Known rows, with every step that occurs:
B > C > Y: [  0  24  -8   5   7   1   4  -2   9  -7  -2  -6   0 -14  -4 -14  50  -3]
V > W > B: [-11 -23  -1  -6  14  -5   1   2   7   4   3   1   8   9  -7  22 -23   0]
V > W > B > C: [-12   3   9  -1  -3   3   0  15   6   4   0  -5  13   4  -4  -6   6   0]
D > V: [ -3 -11  -4   2   2  -2  -3  16  -3   3   7   3   1 -13  20 -21  17   1]
D > V > W > B: [-10 -25 -16  -4   8  -6  -3   9   4   6   2   2   5   8   5  15 -21  -2]
V > D > W > B: [  5   2  -8 -10  -3   0   0  -3   6  -6   3   2  -2  13   6  28 -45   4]
Y > V > D > W > B: [  4   7 -13  -4  -3  -1  -3  -3   2  -2   2   2  -1  10   8  28 -43   2]
Y > W > B: [  3  -5  -2  -2  -2  -2   6  -2  -3   5   3   1   3   7  13  23 -56   3]
B > W: [  0 -29  25  -2  11   8   8 -10   2   2   6   1  -1 -22  -9 -25  26  15]
D > W: [ 11   0  12  -8   1   8   0   5  10 -13   5   0  -9  -8  -3  -1 -11   7]
B > C: [ -8  16  27   1  -1   7   3  14   3   1   5  -5  11 -10  -2 -27  30   4]
V > D > W: [ 10  13  13 -10  -8   4  -6  -9   6 -11   0   1 -13   3  -6   8  -8   4]
B > V > D > W: [ 10   6   6 -11 -19   7  -7  -2   3 -11   0   0  -9  -7  -2  -3  -6   1]
D > V > W > B > C > Y: [ -4  12 -31   5   2  -3  -2   4   8  -4  -6  -5  -1  -5   4  -4  34  -7]
V > D > W > B > C > Y: [  4  29 -24   0  -3   0   0  -5  10  -9  -6  -5  -5   0   1   5  21  -4]
C > Y > W: [ 10  12  -3   5  -3  -2   3 -16  -3   1  -5  -3 -13  -7   3   6  -7  -2]
C > Y > W > V: [ 12 -12  -6  11   6  -4   3  -1  -9  -1  -8   5 -17  20  -6   3  -8  -5]

Rows:
[  5 -41  13   5  16   2   7   4  -6   0  -1   8  -9  10 -14 -19  15   7]
B > W > V
[  0 -13  19   1   3  -4  -1 -18  -9   4  -6   7 -10  20 -15  -3  18   2]
B > W > V > D
[-8 13 10 -1 -3  5  5 17  4  2  5 -4 15  0  7 -9  1  4]
W > B > C
[ 13 -20   3   1   9   2   1  14  -1 -11  -2   7 -15  19 -10  -2 -11   2]
D > W > V
[  1  29 -27  17   4  -1  -6   2  -4   4  -2  -6   1 -17   4  -3  23  -4]
D > W > B > C > Y > V
[-12 -15  -9   3  14  -7  -3   0   0  11   2   0   9   4  -5  21 -19  -2]
Y > V > W > B
[ -6   4  19  -6 -12  -1  -3 -11  -7   4   2   1   8 -10  -3 -11  20  -3]
B > V > D
[  3   3  18   3  -6  -7  -4 -18 -14   6  -8   6 -12  28  -8  10  -6  -4]
Y > W > V > D
[ -6   2   7  -8 -13  -3  -2  -9  -6   4   2   1  10  -3   3   1  -2  -3]
W > B > V > D
[ -3  16   8   1 -14   5   3  12  -1   4   1  -5   9   2  10  -6 -18   2]
Y > W > B > C
[ -3  19 -15  18  17  -6  -3  -8  -6   8   1  -3   2 -22  -1  -5  37  -4]
C > Y > V
[  2 -13 -18  -3 -16   3   4   9  -5   1   2  -2  10 -22  16  -7 -24  -4]
C > Y > W > B > V
[ -2   0  19   0   5  -8  -2 -14  -9   3  -4   7  -6  26 -13   5  12  -3]
W > V > D
[  0 -18  -6  -5 -17   5   4  12  -7   4   5  -1  14 -21  16  -9 -33  -2]
Y > W > B > V
[ -4  15 -21   3   7  -2   1  -1  11  -4  -5  -6   0  -4  -5   1  33  -5]
V > W > B > C > Y
